Every row comes from one small tree of marks. The marks that hang from a mark follow it in brackets, in the order of their numbers. Every link used is in the known rows. Which tree was each row made from?
(in the rows, 128 means zero)
Known rows:
Q_355[Q_90[Q_715] Q_320]: [104 138 132  91 136 129 172 163 141 157 121 167 130 129 131  87 140 137
 131 139 166 105 106 152 120  82 154 112 146  84 198 165 138  78 132 151
 112 104 110 123 148]
Q_508[Q_75 Q_739[Q_195 Q_715[Q_90] Q_953[Q_857]]]: [129  81 140  46 131 145 212 177 152 165 104 141 149 103 116 192 147 125
 112 161 167 120 110 144 115 101  86 157 126 117 149 161 109  93 149 135
 102 109 141  85 160]
Q_320[Q_355[Q_90[Q_715[Q_75[Q_508[Q_739]]]]]]: [ 84 135 143  86 139 131 159 167 136 143 129 140 127 103  96  94 139 149
 124 141 171 115 121 149 123 106 135 133 146 104 165 167 119  85 137 146
 102 104 109 129 146]
Q_857[Q_508 Q_715[Q_75 Q_90 Q_320 Q_739[Q_195]] Q_953]: [ 64  59 131  73 127 140 124 169 133 189 104 162  98 115 142 218 176 145
 128 103 123 138 140 166 101 103  76 179 133 118 128 168  80  83 143 110
 138 109  74  81 115]
Q_75[Q_508]: [106 150 130 104 125 111 143 173 132 178 129 149 133 101  78 128 123 138
 133 143 154 140 131 144 151  89 169 146 132  98 144 159 110 106 143 142
 110 109 122 108 142]
Q_739[Q_715[Q_857] Q_953[Q_75[Q_508]]]: [100  95 120  85 123 120 148 179 151 172 112 142 112 113  70 184 126 135
 121 149 163 136 108 147  89  74 134 157 117  97 144 160 122 133 143 105
 105 122 127  92 144]
Q_75[Q_195[Q_857] Q_508[Q_739[Q_953]] Q_715[Q_90 Q_320]]: [ 71  69 136  91 123 139 131 171 121 182 126 132 124 109 116 218 141  78
 126 140 125 131 149 145 135 101 110 162 132 115  63 175  90  98 156 119
 147  93 107 102 117]
Q_195[Q_75[Q_508] Q_739[Q_715[Q_857] Q_953]]: [110  73 130  84 122 132 160 182 133 153 123 128  96  92 104 165 105 129
 121 155 132 134  78 140 142 102 110 169 113 130 129 159 128 129 145 129
  93 100 120  82 159]
Q_739[Q_195[Q_75] Q_953]: [ 56  99 136  71 111 138 150 181 149 175 104 158 148 101 105 159 143 155
 126 149 156 135  89 146 160 102  78 152 133  92 167 167 122 115 146  94
 123 105 133  94 144]
Q_508[Q_75]: [140 145 138  84 125 120 175 174 136 174 119 144 155 109 114 110 127 140
 134 154 182 127 126 146 146  89 144 136 131 106 205 161 119 101 139 163
  97 112 130  85 157]
Q_953[Q_75]: [110 151 130  95 124 119 144 180 144 182 129 131 150 113  66 116 135 144
 128 141 140 134  93 147 116  85 134 127 132 100 204 158 142 123 130 141
 101 123 125  95 159]
Q_355[Q_90[Q_715[Q_739[Q_195[Q_75]] Q_857]] Q_320]: [ 99 116 137  73 140 140 170 159 142 162 117 164 119 129 131 128 130 120
 122 138 147  97  99 151 109  87 148 114 137  94 165 165 141  82 133 139
 114 101 112 113 141]
Q_953[Q_75[Q_715] Q_739[Q_195] Q_857]: [120 117 130  59 136 145 191 183 156 181 134 127 158 116  55 192 139 128
 100 148  93 125  58 144  92  84  89 144 133 122 144 164 153 109 144 109
 139 124 153 122 174]
Q_320[Q_355[Q_90[Q_715[Q_75 Q_739[Q_953] Q_857]]]]: [ 77 121 142  79 138 133 155 163 139 147 125 148 122 110 106 118 135 142
 123 143 186 118 124 150 110 102 143 134 142 107 166 167 116  87 138 136
 108 105 110 119 140]
Q_355[Q_90[Q_715[Q_75[Q_508]]] Q_320]: [101 136 133  92 136 127 168 163 137 155 119 162 122 131 138  89 136 134
 130 134 160 108 109 153 113  80 150 113 142  87 188 168 135  80 134 150
 110 102 112 125 148]
Q_320[Q_355[Q_90[Q_715[Q_739 Q_857[Q_953]]]]]: [ 70 123 139  83 138 135 154 161 137 147 128 149 123 108 100 112 139 144
 123 145 179 115 126 151 114 104 151 137 142 101 173 166 119  85 138 139
 109 108 100 121 139]
Q_75[Q_508 Q_715[Q_320[Q_355]]]: [ 99 132 133 102 129 116 137 171 131 171 137 146 126 114  94 127 127 123
 136 145 158 140 145 149 110  84 135 150 131  99 115 171  96 108 144 126
 126 101 110 124 112]
Q_715[Q_90 Q_739[Q_195[Q_75] Q_953] Q_857[Q_508]]: [ 83  70 135  61 130 140 143 167 139 190 103 156 100 112 112 237 138 103
 117 123 129 132 129 152 130 104 133 159 133 127  75 156  85  97 146 110
 129 104 107  90 125]
Q_739[Q_715[Q_857[Q_508]] Q_953[Q_75[Q_195]]]: [ 84  78 125  74 120 132 141 181 149 180 108 141 122 112  59 216 141 144
 125 141 153 136 104 147  92  75 106 163 129 100 132 163 121 127 142  87
 116 123 118  97 137]
Q_715[Q_75 Q_90 Q_857[Q_953[Q_739]]]: [111  91 129  71 139 129 170 168 131 190 110 146 111 127 142 155 147 101
 117 142 128 133 143 160 128  95 154 154 130 130 154 165  92  78 146 152
 118 111 112  83 148]
Q_857[Q_715]: [135 127 129  80 133 123 140 175 142 183 118 159 135 103  83 159 139 159
 130 140 145 117 119 150 149  91 131 149 129 104 170 162 115  97 137 144
 117 116 123  75 145]
Q_320[Q_355[Q_90[Q_715[Q_739]]]]: [ 82 138 143  85 138 132 152 164 139 146 130 147 130 106  91 101 137 152
 125 144 177 115 122 148 118 106 145 130 145  99 173 163 120  87 135 142
 106 106 106 125 142]
Q_857[Q_508[Q_75] Q_715[Q_90[Q_355]] Q_953[Q_739[Q_195]]]: [ 88  65 119  75 125 145 169 175 132 161 101 149 109 110 136 206 178 162
 123 114 115 125 118 161 157 107  72 181 138 113 157 161 102  81 152 122
 130 116  80  85 160]
Q_75[Q_715[Q_90 Q_739[Q_195 Q_953]]]: [ 91 102 131  79 126 133 148 174 131 183 110 159 136 109 105 188 147 116
 124 148 151 134 140 147 118  95 120 153 134  99 123 159  88 100 148 121
 133 109 118  94 134]
Q_195[Q_75 Q_739]: [122 109 140  85 124 134 165 182 129 163 133 127 129  91 106 115 115 139
 127 153 124 130  69 140 166 112 108 151 127 133 182 158 138 114 135 158
  92 100 120  78 169]
Q_739[Q_195[Q_857[Q_953]] Q_715[Q_75[Q_508] Q_90 Q_320]]: [ 74  68 137  71 137 140 140 173 152 182 100 151 105 118 106 192 144 121
 120 135 106 120 143 155 108 111  80 153 109  90 104 170  91 111 143  96
 125 105 107  93 116]
Q_355[Q_90[Q_715[Q_739[Q_953]]] Q_320]: [ 94 124 133  88 131 132 171 161 139 156 120 170 124 128 142 111 138 130
 128 139 180 112 105 151 105  83 156 118 144  91 192 163 133  79 135 147
 113 102 108 116 146]
Q_75[Q_715[Q_90[Q_355] Q_739 Q_857[Q_508]]]: [123 103 127  80 142 131 163 166 126 177 116 150 109 109  95 210 134 106
 127 132 124 129 142 146 117  90 158 157 133 114 112 158  87  94 142 138
 129 108 101  91 137]
Q_195[Q_75[Q_508[Q_739[Q_953]]] Q_857[Q_715[Q_320]]]: [118  89 131  92 131 133 142 175 140 153 124 132  85  93 126 164 113 120
 124 130 110 112  83 147 167 106 108 153 115 131 148 173 130 114 140 148
 112  97 121  61 149]
Q_90[Q_355 Q_715[Q_739]]: [125 146 137  84 136 128 176 166 132 161 127 153 129 104  85 150 126 128
 131 131 134 133 106 139 139 113 188 151 122 103 199 159 118  95 131 140
  98 105 107  85 171]
Q_355[Q_90[Q_715[Q_320 Q_739[Q_195[Q_75]]]]]: [ 83 128 140  84 136 138 150 165 136 168 119 152 127 109 114 125 136 127
 119 124 141 106 117 146 118 109 129 131 145  91 175 163 129  88 134 140
 122 103 113 115 143]
Q_715[Q_739]: [117 136 141  82 128 124 155 168 133 188 128 155 142  99  87 159 126 133
 128 148 164 139 120 141 121  98 165 145 132 115 168 155 108  97 136 149
 106 109 121  82 143]
Q_508[Q_739 Q_857[Q_953[Q_75]]]: [113 114 137  76 133 138 199 172 134 179 125 127 141  88  94 123 159 106
 122 159 164 128  91 147 131  94 139 157 148 130 187 167 131  86 140 166
  97 117 129  73 163]
Q_90[Q_715]: [133 159 138  90 131 118 157 174 133 181 125 156 141 110  82 101 136 134
 133 136 150 126 122 145 154 100 177 149 136 103 179 162 117  93 132 141
 102 115 127 101 158]
Q_355[Q_320]: [128 139 136  85 127 119 172 169 146 179 128 168 147 129 114 102 134 144
 141 158 172 134 102 152 129  73 152 122 133 100 191 165 122  93 132 146
 104 104 117 100 135]

Which tree is each row?
[ 90  79 124  97 130 144 172 178 134 139 114 131  79  93 122 161 136 143
 126 123  87 126  73 148 173 109 101 165 132 122 183 167 127 107 141 136
 114 108  94  76 170] : Q_195[Q_75 Q_857[Q_508 Q_953[Q_739[Q_715[Q_90[Q_355]]]]]]
[123  59 137  87 137 144 139 178 135 145 131 123  68  95 129 171 119 126
 126 118  91 111  76 150 174 125  77 158 120 155 118 165 123 111 133 149
 112  94  93  67 149] : Q_195[Q_75 Q_739 Q_857[Q_508 Q_715[Q_90 Q_320[Q_355]]]]
[ 94 108 132 105 135 133 140 173 134 139 128 128  89  99 118 130 108 117
 128 135 114 111  97 146 149  99 113 137 123 109 145 175 131 120 140 142
 122  96 114  95 140] : Q_195[Q_75[Q_508 Q_715[Q_320[Q_355[Q_90]]]] Q_857]
[ 73 109 138  83 127 141 117 172 145 176 131 122 139 114  71 175 135 132
 121 135 126 115  96 148 101  97 104 125 128 104 164 167 146 119 133 123
 121 113 109  93 141] : Q_953[Q_75[Q_195[Q_857[Q_715[Q_320[Q_355[Q_90]] Q_739]]]]]
[113  87 139  47 145 139 154 174 155 196  93 155 127 118  70 202 142 129
 116 146 108 109 141 151 112 101 100 147 118  93  95 163  94 107 139  99
 116 114 128  95 127] : Q_739[Q_195 Q_715[Q_75 Q_90 Q_857]]
[121 104 146  64 149 122 147 162 148 190 126 147 110 143 140 131 133  91
 127 136 148 130 160 165  93  98 147 130 126 130 124 175  79  85 133 144
 117  93 106 103 104] : Q_715[Q_75 Q_90 Q_320[Q_355] Q_857]
[ 88  78 134  77 139 129 155 162 141 183 131 150  97 137 139 150 156 104
 125 125 145 140 152 167 109 100 138 160 143 132 112 169  78  74 142 131
 132 100  78 120 103] : Q_715[Q_90 Q_320[Q_355] Q_857[Q_508 Q_953[Q_739]]]
[130 136 131  83 141 127 178 166 134 165 122 153 113 109  76 158 129 127
 133 119 123 126 112 143 158 103 187 159 128 107 169 163 116  92 131 130
 107 109 104  97 164] : Q_90[Q_355 Q_715[Q_857[Q_508]]]
[119  86 134  67 137 147 184 181 146 167 112 137 115 105  81 186 141 143
 114 134  78 114  86 145 157 118  79 157 134 114 125 157 117 102 142 114
 119 108 120  99 162] : Q_953[Q_739[Q_195[Q_75 Q_857[Q_508]] Q_715[Q_90[Q_355]]]]
[105 119 150  68 127 131 150 168 136 192 127 154 140 120 118 164 134 108
 128 131 156 142 119 148  97 100 154 157 128 125 155 175 106  89 136 117
 120 100 127  98 138] : Q_90[Q_715[Q_75[Q_195] Q_320 Q_739[Q_953[Q_857]]]]
[111  82 150  55 148 133 156 164 144 191 121 142 104 134 130 164 148  97
 125 118 132 129 152 164  98 105 109 147 138 143  83 173  71  78 133 130
 121  92  97 113  99] : Q_715[Q_75 Q_90 Q_320[Q_355] Q_857[Q_508[Q_739[Q_195]]]]
[130  78 138  90 137 135 165 176 132 160 127 129  96  90  91 177 106 119
 122 149 128 120 101 136 148 115 117 159 107 137 128 159 118 114 137 147
  99 105 118  67 159] : Q_195[Q_739[Q_715[Q_75[Q_508]]] Q_857]
[ 91 113 134  86 120 137 133 183 131 187 131 117 162 110  59 165 138 130
 126 149 121 130  93 141 112  90  97 142 131 106 159 163 144 127 138 121
 117 119 117  98 155] : Q_953[Q_75[Q_195[Q_739] Q_715]]
[ 69  74 135  68 133 134 129 159 143 208 122 149 111 136 129 207 140  69
 112 131 125 134 153 161  75 105 146 145 114 116 101 163  92  98 142 119
 132 103  92  89 102] : Q_715[Q_90 Q_320 Q_739[Q_195] Q_857[Q_953[Q_75[Q_508]]]]
[ 61  58 122  82 125 145 136 174 124 165 104 147 103 103 125 219 176 163
 133 111 108 138 123 159 144 103  83 183 135 113 154 168  96  86 146 118
 132 112  68  79 149] : Q_857[Q_508 Q_715[Q_75[Q_195[Q_739]] Q_90[Q_355]] Q_953]
[105 112 135  88 122 127 174 177 130 177 120 149 130  91  90 160 154 152
 134 126 165 144 106 144 151  94 115 171 158 126 148 158  99  87 140 137
 112 111 111 103 145] : Q_857[Q_508[Q_739[Q_953]]]
[100  79 145  54 127 141 185 178 148 187 110 149 145 102 100 178 153 134
 120 151 160 131 108 145 106 107  66 165 133 115 143 166 101  96 141 114
 108 103 130  87 133] : Q_508[Q_739[Q_195 Q_715[Q_75 Q_320] Q_953]]
[143 113 129  66 146 135 177 172 150 171 124 154 121  96  82 206 144 144
 119 127 123 127 101 149 130  85 137 161 140 130 133 162 109  79 140 146
 131 115 127 101 154] : Q_953[Q_857[Q_508[Q_739] Q_715[Q_90]]]
[117 130 143  70 137 134 183 161 137 161 120 157 122 120 108 155 127 115
 133 132 127 128  96 146 122 103 167 139 114 105 160 169 120  94 134 121
  98  95 110  92 159] : Q_90[Q_355[Q_320] Q_715[Q_75[Q_508[Q_857]] Q_739[Q_195]]]
[ 96 102 147  67 138 136 147 173 150 174 118 144 137 117  85 149 140 151
 130 148 147 124 129 151  77  94  90 143 133  93 153 173 107 104 134 113
 112 103 111 112 118] : Q_739[Q_715[Q_75[Q_195] Q_320[Q_355[Q_90]]]]
[ 82 115 139  80 130 138 165 162 136 161 116 164 131 130 145 126 141 129
 128 138 170 113 106 152  98  84 139 118 143  94 186 169 132  78 137 138
 116  99 109 115 145] : Q_355[Q_90[Q_715[Q_75[Q_195] Q_739[Q_953]]] Q_320]
[ 86 111 145  76 126 135 158 172 123 188 118 131 146  96  96 160 145 118
 129 149 144 137 122 145 137  93 129 157 139 120 137 175 111  91 147 136
 112 104 126  91 146] : Q_715[Q_75[Q_195 Q_508[Q_739 Q_857[Q_953]]]]
[115 112 129  87 126 128 163 179 129 163 121 132 115  96 105 145 120 121
 125 148 125 127  95 143 146  87 127 158 131 118 141 169 123 114 146 141
 108 103 129  90 152] : Q_195[Q_75[Q_508[Q_739[Q_953]] Q_715[Q_857]]]
[110 119 146  70 126 131 160 168 141 187 124 162 135 118 113 164 137 114
 126 125 163 136 118 148 110 104 144 160 130 118 143 167 106  92 137 113
 120 104 123 105 135] : Q_90[Q_715[Q_320 Q_739[Q_195 Q_953[Q_857[Q_508[Q_75]]]]]]
[ 99  97 119  97 135 122 157 165 126 175 127 145 101 125 125 173 133  87
 125 137 122 138 155 154 117  88 157 162 124 104 109 168  88  96 151 133
 138 101  95 108 124] : Q_75[Q_508 Q_715[Q_90[Q_355] Q_320 Q_857[Q_953[Q_739]]]]
[142 136 133  76 142 126 191 161 142 163 126 163 122 129 102 133 122 118
 136 139 136 122 101 148 142  92 197 137 117 102 190 168 127  90 129 136
  99 102 107  93 159] : Q_90[Q_355[Q_320] Q_715[Q_857]]
[102  89 122  79 129 126 158 180 166 168 117 148 110 123  96 189 146 135
 122 129 147 150 103 156  60  75 109 154 128 102 152 164 109 119 139 104
 126 116 119 114 136] : Q_739[Q_715[Q_90 Q_320] Q_953[Q_75 Q_857[Q_508]]]
[ 77  60 137  60 135 138 152 157 145 193 114 163  99 127 132 252 139  84
 122 113 136 142 145 156  99 111 133 158 124 122  84 161  70  90 142 104
 142  91  85  93 102] : Q_715[Q_90[Q_355] Q_320 Q_739[Q_195 Q_953] Q_857[Q_508]]
[106 117 148  78 137 124 137 161 144 182 138 153 124 128 128 136 137 106
 128 138 162 142 152 158  86 111 153 131 132 120 137 161  79  87 133 148
 115  92  93 104 105] : Q_715[Q_90 Q_320[Q_355] Q_739]
